In the rows, zero is written as 128.
Known rows, with every step that occurs:
kadoso, gesu: [156 192 141 133 143 134 121 124 129 138 132 104 159 131 126  99 167 156
 121  98 131 137 138 136 117 113  86 132 132 141 132 163 142]
lusuge, gire, nuka, padam, nakos: [164 177 109 102 153 127 198 130 186 133 135 159  37 154  95 161 164 173
 157 184 135 138  95 118 183 175  88 109 124 128 120 158 118]
padam, gesu: [147 117 122 134 127 117 114 127 149  98 148 107 132 122 105 111 127 157
 108  92 102 146 104 178 139 102 126 121 125 127 123 126 115]
vefo, kadoso, gesu, nuka, lusuge, padam: [158 147 151 164 152  88 186 118 134 109 132 122 135 141 188 119 177 120
 101  91 116 138 118 108 112 125  83 127 134 125 119 170 122]
nuka, vefo, kadoso: [136 101 144 153 131 104 132 111 108 128 136 199  83  90 155 101 131 104
 114  93 106 126 124 136 130 127 107 122 131 139  95 172 109]
kuvam, gire: [123 132 170 120 118 141 122 129 166 150 143 121  97 128  80 143 167 143
 143 116  95 143  78 127 135 151 116 148 135 118 123 163 148]
gire, lusuge, nuka, vefo: [126 131 140 149  89 142  60 118 137 110 144 184 173 117 149 167 155 166
 141 158 116 108 127 142 137 142 133  98 137 130  57 169 115]
sisil, gire, lusuge, nuka, vefo, kadoso, gesu: [166 190 130 149 165 144 151 130 167 129 140 160 199 120 168 127 172 103
 111 210 105 119  83 112 118 156 101 104 144 145  76 175 133]
gire, lusuge, nuka: [122 133 131 142  93 139  75 127 155  98 141 150 181 135 149 173 162 173
 137 172 124 112 125 122 137 146 134 101 139 119  70 155 125]
lusuge, nuka, vefo, kadoso, gesu: [133 226 137 165  87 127 125 117 138 126 134 174 115  90 154 129 160 149
 118 124 128  99 144 114 150 126  98 118 123 114  56 185 124]
nakos, gesu, nuka: [130 140 155 130 149 130 161 109 166 145 143  95 104 177 125 160 182  84
 117 123 114 123 115 161  98 103 143 150 114 137 100 143  91]
lusuge, nuka, vefo, kadoso: [123 205 133 162  81 125 124 118 138 122 134 182 101  87 156 140 149 137
 120 134 128  96 139 111 153 130 111 117 120 109  56 172 117]
vefo, kadoso, gesu, nuka, lusuge, padam, nakos: [166 143 140 164 144  86 173 113 135  95 135 122 116 144 187 124 159 122
 109  78 119 141 128 103 129 134  75 125 132 124 110 167 117]
gire, lusuge, padam, nakos, gesu, nuka, vefo: [152  64 150 146 107 136 121  95 147  86 143 129 148 161 164 181 114 125
 160  90 139 117 107 159 111 157 121 100 130 155 100 152 102]
padam, nakos, gesu, nuka, lusuge: [163 139 121 138 115 106  74 100 155 102 149 127  69 165 129 168 133 107
 132  77 124 125 153 147 159 138 117 141 111 129  81 130  89]
nakos, gesu, nuka, padam: [129 158 150 146 165 131 168 109 162 149 139 101 104 173 132 151 180  76
 119  97 134 133 116 161  92 111 135 137 108 139 109 138  83]
padam, gesu, nuka, vefo: [159 123 144 141 133 132 144 114 111 118 146 137 152 118 114 141 122 132
 129  88  78 151 101 214 134  86 136 121 120 136  92 152  85]
sapit, kuvam: [113 121 154 120 114 143 123 131 112 158 124 115  85 130 151 121 128 158
 111 155 124 138 115  97 144 152 135 113 126 132 134 130 141]
lusuge, padam, nakos, gesu, nuka, vefo, kadoso: [156 114 141 154 103 118 206  87 158  90 135  91  67 156 169 157  89  88
 146  33 168 109 119 134 118 151  96 121 111 144 129 140 107]
kuvam, gire, nuka, vefo: [139 125 191  98 115 150 129 119 165 157 155 137  75 117  76 168 184 176
 147 106  69 143  68 153 139 156 109 148 139 140 108 216 131]
sapit, sego: [143 114 164 115 110 120 178 141 163 128 122 140 141 110 135 151 119 119
 156 152 104 144 139 153 140 103 115 121 123 128 168  99 152]
zuzoki, padam, gesu, nuka: [117  44 122 122 170 154 159 123 150  89 147 144 105 152 115 142 139 145
 139  88 127 150 104 148 108  97 131 122 137 158 110 176 108]
nakos, gesu, nuka, vefo, kadoso: [134 131 163 142 149 120 163 102 156 146 148 132  83 158 138 145 186  73
 110 104 104 122 112 163  95 104 132 148 115 143  83 165  80]
vefo, kadoso, gesu, nuka, lusuge, gire: [161 162 141 156 164  86 183 126 144 122 135 152 112 144 166 115 200 130
 101 138 100 144 117 101 134 125  81 129 136 116 100 172 121]
zuzoki, vefo: [127 109 122 160 139 178 111 129 103 133 126 184 143 121 118 103 107  92
 165 119 123 124 140 122  89 121 129 151 112 120  95 122 126]
sisil, gire, nuka, padam, nakos: [178 193 115 115 194 147 188 130 166 135 136 114 140 133 144 153 134 103
 132 161 123 144  83 122 127 172  98 114 129 156 131 157 118]
sapit, kuvam, gire, nuka: [119 123 193  96 108 156 133 131 152 172 141  96  52 134 113 155 169 196
 124 152  88 152  72 101 146 172 122 129 134 132 132 181 150]
kadoso, gesu, nuka, lusuge: [172 192 161 145 149 125 117 117 104 155 128 136 201 135 144 139 185 147
 124 105 104 139 142 157 121 108 106 131 128 139 103 168 122]
kuvam, gire, lusuge, nuka, vefo: [122 132 179 134  90 151  80 122 171 135 153 161 130 121  95 168 185 170
 152 140  88 128  76 137 140 161 119 127 142 117  74 194 140]
lusuge, padam, gesu, nuka, vefo, kadoso: [154 100 153 156 114 124 234 102 136  97 131  90 139 134 165 143  93 115
 136  48 135 127  84 171 105 121 116 108 117 141 140 142 110]
padam, nakos, gesu: [153 139 107 129 114 111  79 105 171  90 150 104  38 161 114 142 119 110
 129  77 141 124 148 131 153 144 101 142 114 131 101 124 104]
zuzoki, sapit, kuvam, gire, nuka, vefo, kadoso: [137  88 152  98  99 150 151 134 157 154 137 117  28 116 128 106 164 166
 148 187  67 136  98 100 180 164 101 136 122 141 108 215 120]

Rows:
[160 188 115 147 168 150 143 136 174 122 139 140 212 130 152 140 151 107
 118 199 118 129  75 130 121 156 121  93 133 137  95 143 127]
sisil, gire, lusuge, nuka, padam, gesu
[116 136 173 133  93 148  83 129 184 128 154 138 135 134  95 172 189 177
 148 151  92 129  75 124 139 163 120 129 143 111  85 182 145]
kuvam, gire, lusuge, nuka
[137 168 140 156 165 145 189 120  89 148 118 133 170 139 153 172 126  88
 158 108 138 155 123 153 117 117 134 113 115 130 116 131  84]
gesu, nuka, padam
[173 218 139 154 163 142 149 114 102 137 129 105 169 139 140 134 150 129
 146  77 143 158 144 149 130 117  79 122 120 143 116 161 106]
kadoso, gesu, nuka, padam, nakos
[135 127 182  89 118 146 142 128 183 145 154 103  84 136  77 177 188 182
 144 118  76 147  66 135 136 159 112 150 141 129 124 200 139]
kuvam, gire, nuka
[155 118 156  98 126 104  92 124 152 133 141 155 118 131 136 179 185 194
 114 118  83 126 121 151 135 152 135 128 136 143 112 178 120]
gire, nuka, lusuge
[137 158 114 158 163 120 130 127 134 112 135 123 133 114 126  97 120 130
 122  51 154 159 115 168 122 125 110  98 112 131 145 117 103]
nuka, padam, gesu
[145 148 130 150 156  92 159 128 144 103 139 115 100 133 161  84 174 129
  93 102 119 143 126  92 120 123  72 133 140 123 122 166 131]
vefo, kadoso, gesu
[110 118 191 133  92 144 105 126 146 156 145 147  69 120 140 141 176 181
 121 163  90 141  77  93 150 176 119 113 139 122  92 187 145]
sapit, kuvam, gire, lusuge, nuka, vefo, kadoso
[131 252 103 166  95 136 104 122 147 105 126 138 112 113 147 155 118 146
 145 100 181 115 158 102 167 152 103 104 106 101  83 129 116]
lusuge, nuka, padam, nakos
[153 120 124 143  90 128 181 101 144  83 123  81 100 145 158 152  58 119
 158  51 184 111 126 117 131 165  98 111 116 137 155 116 133]
lusuge, padam, nakos
[168 131 136 140 137 108 132 123 142 121 144 154 153 134 112 147 159 152
 118 125  73 144  96 196 154 104 141 117 120 119  93 135  98]
padam, gesu, nuka, lusuge, gire
[151 123 166 155 122 118 166 110 103 148 117 155 194 142 173 188 139 109
 144 106 110 121 122 160 116 130 152 119 118 129 107 134 106]
gesu, nuka, lusuge, padam
[157 145 151 141 139 113 155 122 116 164 123 198 160 146 138 183 174 121
 141 177  87 128 116 152 154 128 149 122 122 117  82 138 103]
gesu, nuka, lusuge, gire
[154 126 135 142 100 130 193  92 163  92 131  67  88 170 158 169  82  96
 152  44 177 108 120 135 117 153 104 123 109 141 140 124 114]
lusuge, padam, nakos, gesu, nuka
[132  57 145 137 112 136 141 114 148  93 135 116 177 156 165 160 121 147
 147 119 145 117 101 137  98 159 128  95 139 146 133 137 130]
gire, lusuge, padam
[160 167 126 165 168  97 176 120 129  98 137 115 105 142 174 113 157 110
 118  82 130 158 132 100 133 123  64 125 129 122 110 165 104]
vefo, kadoso, gesu, nuka, padam, nakos
[161 177 115 101 157 125 198 125 206 135 142 148  19 167  91 160 183 166
 147 176 136 134  91 122 168 171  88 116 119 133 116 160 113]
lusuge, gire, nuka, padam, nakos, gesu
[169 174 130  99 184 151 203 135 172 149 136 110 156 138 138 154 154 112
 118 200  98 133  73 122 116 158 117 126 139 156 128 166 131]
sisil, gire, nuka
[151 153 140 154 163 101 186 125 130 112 137 111 120 142 172 114 175 118
 104 116 109 151 122 102 120 112  80 134 137 122 110 173 115]
vefo, kadoso, gesu, nuka
[163 216 150 152 170 145 164 118 102 151 124 108 189 138 142 130 165 129
 140  87 137 156 135 152 112 106  88 122 123 142 123 165 111]
kadoso, gesu, nuka, padam
[170 196 163 144 148 147 152 110  88 159 130 134 179 121 134 131 162 133
 141 101 109 143 135 169 121  97  96 131 128 152  99 186 110]
kadoso, gesu, nuka, vefo
[117 151 170 140 106 146  88 129 181 129 150 141 135 132 100 168 187 171
 153 132 107 137  76 126 135 168 114 121 138 112  92 178 139]
kuvam, gire, lusuge, nuka, padam
[136  86 186 135 112 149 146 118 175 119 153 104 148 152 103 177 162 156
 158 105  89 146  49 160 116 156 120 124 140 129 119 175 134]
kuvam, gire, lusuge, padam, gesu, nuka
[157 179 125 138 154 156 141 130 160 138 135 166 206 120 156 146 151  99
 127 222 108 113  84 125 121 159 125 102 140 145  78 157 131]
sisil, gire, lusuge, nuka, vefo
[154 126 133 138 137 130 153 123 127 109 145 104 159 136 114 149 127 137
 127 104  87 155 100 196 141  88 138 123 122 126 105 137  93]
padam, gesu, nuka
[165 108 159 103 109 101 122 106 180 113 146 121  87 151 148 187 168 181
 117  71 110 113 118 151 126 166 120 126 126 150 123 174 119]
gire, nuka, lusuge, padam, nakos, gesu
[166 122 128 138 170 148 183 127 175 116 136 113 215 145 159 136 127 100
 125 179 119 126  54 139  96 161 121  98 140 155 129 136 136]
sisil, gire, lusuge, padam, gesu
[157 107 163 103 115 108 132 116 164 126 136 130 125 135 154 183 164 189
 121  91 105 115 111 149 119 161 130 119 132 148 131 174 129]
gire, nuka, lusuge, padam
[141 173 106 161 153 116 102 110 148 106 137 122  65 140 134 120 115 102
 138  36 181 144 146 133 132 152  95 112 104 133 126 116  95]
nuka, padam, nakos, gesu
[115 248 117 167 103 141 129 130 146 125 122 139 138 106 149 146 141 146
 133 117 173 112 143 108 143 140 114 104 111 102  93 136 122]
lusuge, nuka, padam
